What can hang from each mark
Z858: Z469 Z497
Z497: Z432 Z746
Z469: Z746 Z858
Z118: Z15 Z469 Z497
Z746: Z15 Z469 Z497
Z432: Z469

Each row was made from one small tree. Brackets hold a mark, then the marks that hang from it, in the order of their numbers. Every link used is in the known rows. Write each row's tree.
Known rows
[Z497 Z432 [Z746 Z469]]: [ 2.42 -3.20 -1.39  0.39 -0.18  2.32 -3.24  0.82  3.84  0.29 -0.65 -3.11
 -2.11 -4.76  0.37 -0.09  4.37  1.97 -2.61]
[Z118 Z15 [Z497 [Z432 [Z469 Z746 Z858]]]]: [ 0.63 -3.04 -4.03  4.62 -1.95 -2.91 -4.18  3.53  5.71 -1.00 -0.54 -1.79
 -4.17 -2.34 -0.51  4.27  0.06  0.80 -2.27]
[Z432 [Z469 Z746 Z858]]: [ 0.67 -1.28 -3.31  2.03 -2.80 -0.84 -3.71  3.39  4.55 -0.42  2.43 -3.23
 -2.21  1.56 -1.87  4.09  0.62 -3.04 -1.16]
[Z746 Z15 [Z469 Z858] [Z497 Z432]]: [ 0.58 -3.89 -2.39  2.48 -0.39 -0.51 -4.18  0.96  6.43 -1.84  0.43 -5.14
 -1.92 -5.95 -1.52  1.59  3.27 -1.53 -2.08]
[Z746 Z15 [Z497 [Z432 Z469]]]: [ 0.50 -0.28 -0.76  2.34  0.36  1.45 -3.52  1.59  3.53 -2.44  1.56 -3.65
 -2.46 -3.61 -2.34  1.91  2.01  0.47 -2.86]
[Z858 Z469 [Z497 [Z746 Z15]]]: [ 1.04 -0.35 -2.83  0.29 -1.42  2.45 -2.54 -1.98  2.17 -0.36  1.48 -0.09
 -0.92 -5.32 -2.78  1.67  1.52  1.51  2.90]
[Z746 Z469 Z497]: [ 0.78 -0.77 -0.84 -0.09 -0.91  1.19 -1.30 -0.44  1.80  0.63  0.90 -4.57
 -0.46 -2.59 -1.22  0.73  0.89 -1.75 -1.56]
[Z497 Z746]: [ 1.61 -1.95 -1.51 -0.79 -0.18  0.80 -1.42 -0.20  0.12  1.41  0.16  0.47
 -0.12 -1.17 -0.11  0.60  2.26 -0.82  0.25]
[Z118 Z15 [Z469 Z746 Z858]]: [-1.12 -3.09 -2.93  4.03 -2.91 -4.42 -0.60  4.38  1.37  1.80 -0.30 -1.43
 -0.70 -0.44 -1.18  5.04 -0.89 -2.00  1.52]
[Z858 [Z497 Z432 Z746]]: [ 2.69 -3.36 -2.25 -0.60  0.32  0.70 -3.36 -2.42  2.05  1.92 -0.39  0.09
 -0.31 -5.82 -0.01  1.31  1.19  1.13  0.82]
[Z746 Z15 [Z497 [Z432 [Z469 Z858]]]]: [ 0.61 -2.42 -2.77  3.02 -0.10 -0.74 -4.85  2.17  5.75 -2.19  1.41 -4.74
 -2.26 -3.34 -2.41  3.22  2.33 -1.46 -2.79]
[Z497 Z432 [Z746 Z15 Z469]]: [ 1.64 -2.65 -0.72  1.48 -0.06  3.12 -3.62  1.25  4.09 -1.99 -0.79 -2.30
 -3.13 -6.19 -0.04 -0.09  5.63  1.99 -1.86]
[Z118 Z469 [Z497 Z432 Z746]]: [ 3.04 -1.86 -2.40  2.75  0.66 -0.99 -2.79  0.65  0.33  1.50 -1.47  1.54
 -3.06 -4.63  2.84  1.07  2.25  2.87 -4.40]
[Z858 Z469]: [-0.17  0.92 -1.68  0.88 -1.22  0.51 -0.64  0.48  1.40 -0.77  2.21 -1.48
 -0.28 -0.25 -1.77 -0.04 -0.14  2.52 -0.32]
[Z469 Z746 [Z858 [Z497 Z432]]]: [ 1.27 -4.50 -4.14  1.80 -1.63 -2.34 -4.45 -0.90  5.41  1.05  1.30 -1.01
 -1.13 -4.26 -0.74  3.41 -0.89 -1.71  1.15]
[Z497 [Z746 Z15 [Z469 Z858]]]: [ 1.25 -3.33 -2.30  1.00 -1.44  1.28 -3.37  1.35  4.53 -1.25 -1.07 -2.84
 -2.00 -4.05 -1.05  1.45  5.30 -2.27 -0.06]
[Z469 [Z746 Z15 Z497] Z858]: [ 0.14 -3.42 -3.90  2.55 -2.05 -2.64 -3.62  1.00  3.88 -0.97  3.28 -1.37
 -1.62 -2.02 -2.51  3.29  0.94 -5.67  0.78]
[Z497 Z432 [Z746 Z15 [Z469 Z858]]]: [ 1.54 -4.83 -2.73  1.96 -0.47  1.09 -4.87  1.73  6.53 -1.77 -1.24 -3.25
 -2.84 -6.18 -0.54  1.28  6.03 -0.01 -1.74]

Which tree is each row?
[ 1.56 -1.62 -3.05  0.63 -1.05  1.60 -4.30 -0.21  4.04 -0.44 -0.55 -2.18
 -1.31 -3.94 -2.71  4.02  2.54 -2.53  1.92] => [Z432 [Z469 [Z858 [Z497 [Z746 Z15]]]]]
[-0.19 -2.68 -3.04  1.93 -2.11 -1.13 -2.98 -0.81  4.10 -0.73  1.24  0.32
 -1.62 -3.78 -1.72  3.53 -0.45 -3.95  3.55] => [Z469 [Z746 Z15] [Z858 Z497]]
[ 0.36 -2.85 -2.49  2.94 -0.89 -0.88 -3.98  1.11  3.64 -1.32  3.73 -0.84
 -2.93 -4.49 -1.76  1.92  1.24 -1.71 -1.08] => [Z469 [Z746 Z15 [Z497 Z432]]]
[ 2.42 -5.27 -3.42  0.87 -0.60  0.05 -4.72  1.49  5.94  0.64 -0.91 -3.80
 -1.84 -4.59  0.06  1.11  4.94  0.10 -2.32] => [Z497 Z432 [Z746 [Z469 Z858]]]
[ 0.40 -4.01 -3.60  2.87 -1.34 -1.76 -4.60 -0.25  5.84 -1.22  1.05 -0.36
 -2.36 -5.57 -1.26  3.34  0.31 -1.63  1.82] => [Z469 [Z746 Z15] [Z858 [Z497 Z432]]]
[ 0.71 -1.14 -4.12  2.11 -2.53  0.30 -3.71 -0.82  4.72  0.15  3.79 -1.67
 -1.93 -4.26 -1.90  2.29 -1.45  2.95  0.76] => [Z858 [Z469 Z746] [Z497 Z432]]
[ 1.38 -5.16 -4.96  2.19 -1.35 -3.62 -5.18  1.05  5.51  1.04  3.52 -2.51
 -1.40 -2.65 -1.34  3.21  0.43 -3.54 -1.58] => [Z469 [Z746 [Z497 Z432]] Z858]
[ 1.41 -2.00 -3.35  1.35 -0.63  2.24 -4.14 -1.45  4.28 -0.79  1.56 -0.67
 -1.77 -7.37 -2.21  1.30  2.28  3.65  1.12] => [Z858 Z469 [Z497 Z432 [Z746 Z15]]]
[ 2.01 -3.27 -2.92  2.29 -0.13  0.86 -5.34  2.99  5.89 -2.11  0.04 -2.81
 -2.98 -3.34 -1.79  2.88  4.98  0.01 -2.23] => [Z497 [Z432 [Z469 Z858]] [Z746 Z15]]
[-0.12 -0.80 -3.21  3.45 -2.36  1.04 -4.16 -0.24  5.26 -2.04  3.59 -0.90
 -2.86 -5.98 -2.47  2.39 -0.20  2.91  1.48] => [Z858 [Z469 [Z746 Z15]] [Z497 Z432]]
[ 1.30  0.09 -0.61  0.64 -0.08  1.96 -2.68 -0.53  3.30 -0.10 -0.33 -3.02
 -1.19 -3.32 -1.04  2.22 -0.68  2.28 -1.01] => [Z858 [Z497 [Z432 Z469]]]
[ 1.19 -1.29 -0.64  0.41 -0.69  3.34 -1.96  0.99  2.39 -1.30 -0.84 -1.66
 -2.33 -4.39 -0.89 -0.03  4.79 -0.28 -0.21] => [Z497 [Z746 Z15 Z469]]
[ 2.16 -3.69 -3.92 -1.27 -0.66 -0.72 -2.96 -2.56  2.38  2.78 -0.78 -0.26
  0.51 -3.47 -0.99  2.74  0.85 -3.10  2.87] => [Z469 [Z858 [Z497 Z746]]]
[ 1.67 -2.85 -3.35  1.63 -0.08 -1.59 -4.68  1.67  5.20 -0.09  1.63 -5.49
 -1.03 -1.85 -1.82  3.34  1.14 -1.34 -3.59] => [Z746 [Z497 [Z432 [Z469 Z858]]]]
[ 0.54 -0.35 -1.77  2.90 -1.76  2.06 -4.14  0.78  5.06 -2.12  1.82 -1.98
 -3.77 -4.67 -2.07  3.44  0.01  0.75 -0.12] => [Z858 [Z497 [Z432 [Z469 [Z746 Z15]]]]]
[ 1.14 -1.44 -1.32 -0.51 -0.05  2.06 -1.68 -2.46  0.65  0.27 -0.78  1.49
 -0.65 -5.20 -1.26  1.48  1.28 -1.09  3.20] => [Z858 [Z497 [Z746 Z15]]]
[ 1.40 -3.46 -2.99  0.16 -0.49  0.07 -3.14 -2.12  2.79  0.52 -1.03  0.68
 -0.32 -5.15 -1.48  2.69  2.00 -3.13  3.55] => [Z469 [Z858 [Z497 [Z746 Z15]]]]
[ 1.25 -2.21 -4.41  1.96 -2.47 -1.54 -4.57  2.34  4.63  0.67  3.86 -4.61
 -1.85  0.61 -3.02  4.91  0.20 -5.28 -1.57] => [Z432 [Z469 [Z746 Z497] Z858]]
[ 0.24 -1.80 -3.68  3.07 -2.47 -0.90 -4.84  2.90  5.04 -1.44  3.83 -3.76
 -2.72 -1.15 -3.52  4.89  1.30 -5.29 -0.75] => [Z432 [Z469 [Z746 Z15 Z497] Z858]]
